Every row comes from one small tree of marks. The marks that hang from a mark follow it in brackets, in alphabetical order. Every link used is in the known rows. Which tree was each row made from?
Known rows:
S{T Y}: [ -1.4, -28.8,  10.4,   8.4,   0.3,   0.6,   6.4, -12.1,  -0.1,   2.3,
  -9.3,   7.9,   7.8,   9.4,   4.3,  -0.5,  -1.2, -18.9,  -3.3,  -2.3,
  -1.0]
E{S{M{N} T}}: [ -7.1, -16.9,  -2.1,  47.5,   6.8,  -2.1,  26.5, -10.3,  -3.8,   3.1,
  -1.0,  -2.9,   1.1,  31.0,   7.6,  -5.8,   0.1, -18.2,  -2.7,  -3.1,
  11.6]
E{S{M{N{X}} Y}}: [ -6.6, -11.4, -26.5,  48.4,  15.0, -12.2,  29.2, -10.8,  -8.1,  -1.2,
 -20.1,   3.3,   7.8,  41.4,   9.6,  -4.1,   1.5,   0.9,  -3.2,  -4.5,
  -4.3]
Y{S{T}}: [ -3.0, -18.1,   0.0,   4.0, -19.4,   1.9,   2.2,  -8.5,   9.0,   7.7,
   7.5,  -1.2,   1.3,  -9.8,   1.1,  -2.3,  14.6, -17.4,   0.1,   2.6,
   5.3]
N{X{S{E}}}: [ -3.4,   5.9, -28.5,   5.9,  32.2,   9.8,   0.5,   5.8,  -1.3,  -4.0,
 -11.2,  -4.3,   2.3,   2.9,   0.0,  -8.8,   7.9, -12.7,  -1.7,   5.1,
  -5.3]
X{C N S{E M}}: [ -8.9,   1.0,   1.1,  30.2,  29.6,  10.2,  25.6,   8.0,   3.2,  -2.9,
 -82.0,   4.4, -17.1,  15.6,   1.2,  -7.6,  14.0, -18.2,  -1.9,  -0.2,
   0.4]
X{C N S{M T}}: [ -9.0, -20.1,   2.0,  31.9,  29.5,   1.6,  27.6,  -0.9,   6.0,   0.1,
 -54.6,   2.0, -18.4,  18.3,   3.1,  -8.2,  13.9, -25.8,  -3.3,   2.9,
   7.5]
X{S}: [-1.7,  2.3,  1.4, -0.7, 23.8, -0.4,  2.0,  5.0, -0.2, -2.0,  8.1, -1.4,
 -0.3, 10.5, -2.9, -2.7,  6.2, -1.2,  1.7,  0.4, -1.0]
X{C N S{E Y}}: [ -7.6,  -2.7,  15.2,  26.3,  29.2,  11.6,  14.4,   7.7,   2.8,  -5.4,
 -91.9,  13.7, -12.7,  19.5,   1.6,  -0.8,   7.7, -22.0,  -2.4,  -2.6,
  -9.5]
Y{S{E M T}}: [ -5.3, -23.1,  -3.7,  14.0, -18.2,  11.5,  19.1, -12.3,   8.2,   8.3,
 -20.0,  -2.7,   4.9,  -4.9,   3.7,  -6.3,  18.8, -26.5,  -2.0,  -3.6,
   6.4]
C{X{N S{T}}}: [ -2.6, -12.9,   4.2,  23.8,  43.4,   5.2,  10.1,   1.7,   1.9,   0.6,
 -15.7,   5.8,   2.8,  16.6,   0.3, -29.0,   8.8, -30.4,  -3.6, -10.8,
  10.9]
E{S{M T Y}}: [ -1.5, -27.8,   5.7,  13.9,   7.9,  -8.3,  20.2, -15.7,  -2.5,   2.2,
 -13.8,   3.7,   8.4,  43.0,   7.3,  -1.8,   2.7, -15.5,  -3.4,  -4.9,
   0.9]
S{E M{N{X}} Y}: [ -9.2, -15.7, -25.9,  54.4,   8.4,   6.2,  31.8, -10.4,  -6.4,  -2.0,
 -42.7,   5.0,   8.4,  13.7,   9.9,  -5.5,   3.6, -11.1,  -3.0,  -7.4,
  -5.7]
X{C N S{E T}}: [ -7.7,  -8.2,   7.7,  27.5,  30.2,  18.3,   9.9,   7.2,   6.3,  -2.6,
 -69.9,   3.6, -17.1,   4.4,   2.5,  -5.5,   7.9, -41.6,  -2.5,   5.6,
   3.8]
E{S{M}}: [-0.6,  1.2, -3.5,  4.0,  7.7, -7.1, 15.3, -3.2, -1.5,  1.0, -5.0, -3.1,
  1.2, 33.9,  3.4, -2.7,  3.8,  3.7, -2.2, -4.0,  2.7]
S{E}: [ -2.0,   3.7,   1.8,   4.2,   0.8,  13.9,  -0.7,   1.5,   1.0,  -1.5,
 -21.8,   0.0,   2.4,  -4.5,   2.4,  -1.4,  -0.6, -12.7,  -0.9,  -1.6,
  -1.0]
M{S}: [ -4.2,  -1.8,   0.4,  -0.4,  -1.8,  20.0,   8.3,   1.8,  -2.2,   1.5,
   2.8,  -1.7,  -0.7, -10.6,   2.5,  -0.8,  -9.4,  -1.4,   1.8,  -1.6,
   1.3]
X{C N S{M Y}}: [ -8.2, -13.0,   8.7,  30.7,  30.0,  -5.6,  31.6,   0.3,   1.6,  -2.7,
 -75.8,  13.7, -13.8,  33.4,   2.8,  -2.6,  14.3,  -6.6,  -1.3,  -5.2,
  -5.8]
E{S{M Y}}: [ -1.6, -10.8,   3.5,   9.6,   7.4, -10.6,  19.4,  -9.1,  -4.4,  -0.2,
 -19.4,   6.4,   8.2,  47.3,   4.2,  -1.4,   2.5,   3.7,  -3.2,  -8.3,
  -5.0]
M{N{X{C S}}}: [-10.2,   3.1, -28.4,  40.0,  30.1,  -0.7,  13.6,   8.6,  -3.0,  -4.6,
 -26.7,  -1.0, -18.9,  -0.7,   3.4,  -6.1,   6.1,  -3.8,  -2.4,   5.1,
  -1.7]
X{C N}: [ -5.8,   3.7,   3.6,  20.1,   5.6,   1.6,   8.0,   7.0,   4.9,  -1.5,
 -61.6,   6.8, -19.4,   0.7,  -0.5,   2.6,   3.2,  -6.7,  -1.8,   3.5,
   0.5]

Which tree is each row?
[ -6.4, -20.5, -31.5,  16.8,  32.7,  10.0,  17.9,  -6.5,   1.2,  -0.1,
 -10.7,  -8.2,   4.6,  10.8,   4.7, -14.5,  11.5, -30.1,  -4.4,   3.5,
   3.6] : N{X{S{E M T}}}
[ -9.8, -23.1,  -4.1,  52.4, -19.2,  14.4,  28.8, -11.7,   5.2,   7.1,
 -22.8,  -3.6,   3.2,  -5.5,   7.6,  -7.7,  16.3, -28.8,  -1.1,  -6.1,
   9.8] : Y{S{E M{N} T}}
[ -6.1, -26.1,  11.4,  11.4,  -0.3,  33.5,  13.7,  -9.0,  -2.2,   1.1,
 -27.3,   5.6,   7.9,  -4.5,   8.0,  -1.7, -11.8, -32.8,  -2.2,  -5.6,
  -1.4] : M{S{E T Y}}
[ -9.8, -26.6,  11.7,  47.7,   0.2,  35.7,  24.1,  -8.2,  -5.5,   0.7,
 -31.1,   6.4,   7.7,  -5.4,  12.9,  -2.6, -14.2, -34.5,  -1.6,  -8.1,
   1.3] : M{N S{E T Y}}
[ -2.4,   5.6,   2.7,  17.9,  42.9,   0.3,   7.2,   7.9,   0.4,  -2.3,
 -21.0,   8.0,   1.9,  19.4,  -3.3, -26.2,  10.9, -10.9,  -1.6, -12.1,
   6.1] : C{X{N S}}
[ -8.5, -25.9,  -3.6,  48.2, -20.1,   0.4,  29.4, -13.1,   4.4,   7.5,
  -0.8,  -2.4,   1.6,  -1.2,   5.8,  -5.1,  17.2, -16.4,  -0.2,  -3.8,
  11.4] : Y{S{M{N} T}}
[ -7.6,   7.1, -27.6,   6.0,  30.9,  10.0,   2.4,  11.8,   0.6,  -5.1,
 -45.1,  -1.8, -16.0,  -3.0,   1.8,  -7.4,   7.8, -12.1,  -4.6,   4.6,
  -5.9] : N{X{C S{E}}}
[ -8.7, -32.8,   6.9,  56.5,   1.2,  11.3,  33.3, -16.0,  -4.0,   1.4,
 -38.1,   6.7,   9.0,  12.9,  12.3,  -3.5,   1.0, -30.4,  -3.0, -10.0,
   2.3] : S{E M{N} T Y}
[-11.1, -14.0, -26.3,  44.6,  31.4,   3.3,  15.7,   3.1,  -1.0,  -2.7,
 -19.8,  -2.4, -18.7,  -2.2,   6.4,  -8.2,   5.3, -22.9,  -2.7,   7.9,
   4.6] : M{N{X{C S{T}}}}
[ -6.2,  -8.6,  -5.6,  44.2, -20.8,  -1.7,  28.6,  -7.1,   2.9,   6.8,
  -8.0,  -0.1,   0.2,   1.3,   4.6,  -3.6,  17.7,   3.0,   2.3,  -6.4,
   4.9] : Y{S{M{N}}}
[ -4.6,  -7.2,   5.0,  26.8,  44.4,  17.0,   8.9,   3.5,   2.4,  -0.3,
 -37.5,   6.4,   4.7,  11.8,   1.6, -30.0,   8.8, -41.7,  -4.8, -11.5,
  10.0] : C{X{N S{E T}}}
[-10.3,   0.4, -29.2,  41.2,   7.0,  30.7,  18.3,   4.0,  -5.7,  -2.2,
 -20.6,  -4.9,   1.6, -18.4,   9.0,  -6.9, -12.0, -15.5,  -1.1,   0.4,
   0.6] : M{N{X} S{E}}
[ -9.5,   2.1, -33.7,  44.9,  12.9,  -7.6,  27.1,   1.7,  -4.8,  -2.1,
 -38.8,  -2.2, -17.3,  23.4,   8.3,  -4.9,   3.6,   2.2,  -5.2,   0.6,
   3.0] : E{S{M{N{X{C}}}}}
[ -6.4,  -5.1,  13.5,  24.1,  28.5,  -1.6,  16.0,   7.4,   2.2,  -3.7,
 -68.8,  14.1, -13.3,  22.9,  -0.3,   1.1,   9.0,  -9.7,  -1.3,  -0.9,
  -7.8] : X{C N S{Y}}
[ -1.4,  -8.0,   8.5,   3.1,  35.7,  -3.0,   7.5,   0.1,  -5.3,  -3.5,
  -5.9,  13.2,   7.9,  24.4,  -0.2, -22.6,   7.7,  -1.0,  -3.7, -21.8,
  -2.8] : C{X{S{Y}}}
[ -5.8,   6.5,   4.4,  21.3,  29.3,   1.6,   9.9,  11.8,   4.4,  -2.7,
 -54.0,   5.3, -20.3,  11.6,  -1.0,  -3.6,   9.5,  -9.3,   0.2,   3.9,
  -0.2] : X{C N S}
[ -9.0, -29.9,  10.8,  45.5,  -0.9,  22.9,  25.3, -10.5,  -5.3,   1.2,
  -7.7,   5.9,   4.9,  -0.9,  10.5,  -0.5, -14.2, -22.1,  -0.1,  -6.7,
   4.4] : M{N S{T Y}}
[ -2.3, -25.2,  11.0,   6.4,  37.6,  -0.1,   7.9,  -6.9,  -3.3,  -1.6,
   0.3,  11.2,   8.5,  21.7,   1.1, -24.2,   6.3, -21.4,  -5.4, -20.4,
   2.6] : C{X{S{T Y}}}
[-12.5,  -0.7, -29.8,  38.3,   4.8,  19.6,  20.3,   5.9,  -5.0,  -2.3,
 -32.3,  -1.2, -20.2, -20.6,   8.2,  -3.0, -10.4,  -2.5,  -1.3,   2.0,
  -0.3] : M{N{X{C}} S}
[ -2.9, -25.8,  11.0,  12.5,   1.0,  14.7,   6.1, -10.2,   0.5,   0.1,
 -30.2,   7.3,   8.4,   5.5,   5.6,  -0.4,  -2.2, -32.3,  -2.8,  -4.4,
  -2.7] : S{E T Y}
[-4.8,  1.7, -4.0, 43.3,  7.0, -4.3, 25.5, -3.0, -6.1,  1.0, -7.7, -2.6,
  0.6, 33.4,  6.5, -3.1, -0.3,  0.7, -0.5, -3.7,  5.3] : E{S{M{N}}}
[ -8.0,  -9.6, -37.1,  45.0, -12.2,  -6.6,  27.1,  -7.8,   2.1,   4.4,
  -4.8,  -3.3,   1.2,  -2.6,   5.3,  -7.1,  18.3,   4.0,   0.1,  -0.3,
   1.9] : Y{S{M{N{X}}}}
[ -3.3, -15.0,   4.6,  24.0,  31.5,   4.4,   8.5,   0.2,   4.9,  -0.5,
 -15.8,   0.3,  -0.5,  14.6,  -0.5,  -6.4,   7.9, -28.5,   0.7,   7.5,
   6.0] : X{N S{T}}
[ -6.0,   3.5, -29.0,   2.3,  30.9,  -2.7,   2.2,   9.3,   1.1,  -5.0,
 -23.5,  -1.6, -18.8,   2.3,  -0.5,  -5.8,   9.5,  -0.9,  -3.4,   6.3,
  -4.5] : N{X{C S}}
[ -7.9, -22.0,  -1.7,  47.5,  36.3,   2.2,  31.1,  -7.5,  -5.3,   1.4,
   6.1,   1.8,   2.8,  17.9,   5.4, -30.1,  10.0, -21.2,  -4.3, -20.1,
  14.7] : C{X{S{M{N} T}}}
[ -6.6,   7.6,   3.2,   4.0,  22.7,  13.0,   3.5,  11.7,   1.4,  -3.9,
 -46.9,   1.3, -17.6,  -0.3,   0.5,  -2.6,   6.4, -13.3,  -2.4,  -1.7,
  -3.0] : X{C S{E}}
[ -9.7, -19.5,   1.1,  52.3,  24.7,  16.1,  29.9,  -7.1,  -2.6,   0.7,
 -16.1,  -3.5,   3.1,  12.1,   7.6, -10.6,   7.1, -31.8,  -0.9,  -3.9,
   8.6] : X{S{E M{N} T}}
[ -6.6, -12.3,   6.0,  24.0,  29.2,   4.7,  11.5,   4.9,   6.9,  -1.0,
 -49.0,   2.4, -19.7,   8.9,  -0.3,  -4.9,   9.1, -29.6,  -2.3,   7.8,
   5.4] : X{C N S{T}}
[ -7.1, -15.9, -29.1,  44.6,  32.8,   1.5,  13.0,  -2.9,  -2.8,  -0.5,
  14.0,  -5.7,   0.5,   3.6,   5.2, -10.5,   3.8, -23.4,  -0.9,   7.9,
   6.7] : M{N{X{S{T}}}}
[ -5.2, -19.3,  -1.0,  15.0,  25.9,  13.9,  19.3,  -5.6,   2.1,   0.7,
 -12.6,  -4.8,   2.4,  13.5,   2.9, -10.2,  10.1, -29.3,  -3.0,  -1.8,
   6.1] : X{S{E M T}}
[ -7.4,  -6.6, -20.1,  46.6,  31.9,   9.3,  15.5,   0.5,  -6.1,  -5.1,
 -28.9,   4.4,   7.9,  14.4,   5.3,  -5.5,   3.8, -15.9,  -1.5,  -2.6,
  -8.6] : M{N{X{S{E Y}}}}
[ -2.5,  -6.7,  10.9,  22.4,  42.8,  -2.8,  13.4,   2.1,  -1.3,  -2.7,
 -36.0,  16.9,   6.5,  31.5,   0.4, -22.0,   9.7, -10.5,  -2.5, -18.6,
  -1.4] : C{X{N S{Y}}}
[ -8.2, -23.8,  -1.5,  48.3,  25.5,   2.1,  31.3,  -7.6,  -2.3,   2.0,
   6.2,  -3.3,   0.2,  16.7,   6.4,  -8.6,   8.2, -19.8,   0.2,  -3.2,
   9.8] : X{S{M{N} T}}
[ -3.6,  -3.2,  -1.0,  25.7,  42.8,  -3.3,  24.6,   1.6,  -0.5,  -0.7,
 -26.8,   6.3,   3.3,  28.7,  -0.1, -29.3,  15.2,  -8.3,  -3.2, -17.7,
   8.3] : C{X{N S{M}}}
[ -9.1,  -5.1, -18.7,   9.6,  30.5,   7.1,   8.5,   4.7,  -1.8,  -6.5,
 -60.2,   7.8, -11.0,   9.6,   3.5,  -4.8,   7.7, -13.1,  -5.6,  -0.4,
 -12.9] : N{X{C S{E Y}}}
[ -2.9,  -2.8,  13.4,  26.5,  42.8,   9.5,  13.4,   3.7,  -1.1,  -4.2,
 -57.2,  16.1,   9.4,  27.2,   0.3, -25.3,   9.2, -22.8,  -4.2, -20.0,
  -3.3] : C{X{N S{E Y}}}
[ -4.1, -17.8, -26.4,  13.0,  32.3, -10.4,  22.6,  -6.9,  -3.1,  -2.7,
 -10.0,   3.5,   7.1,  28.6,   2.4,  -7.9,  12.0,   1.2,  -1.9,  -2.2,
  -7.6] : N{X{S{M Y}}}
[ -5.8, -11.0,   8.6,  34.3,  31.8,   7.1,  28.5,  -3.8,   0.9,  -2.8,
 -62.7,   9.2,   9.1,  34.5,   2.9,  -6.0,  12.9, -18.6,  -0.6,  -6.3,
  -6.0] : X{N S{E M Y}}
[ -9.8,   2.3,   2.6,  41.2,  -0.3,  35.6,  17.5,   4.4,  -5.5,  -0.2,
 -21.2,  -1.6,   0.4, -15.9,   8.1,  -2.0, -13.1, -15.8,   1.7,  -5.6,
   2.3] : M{N S{E}}
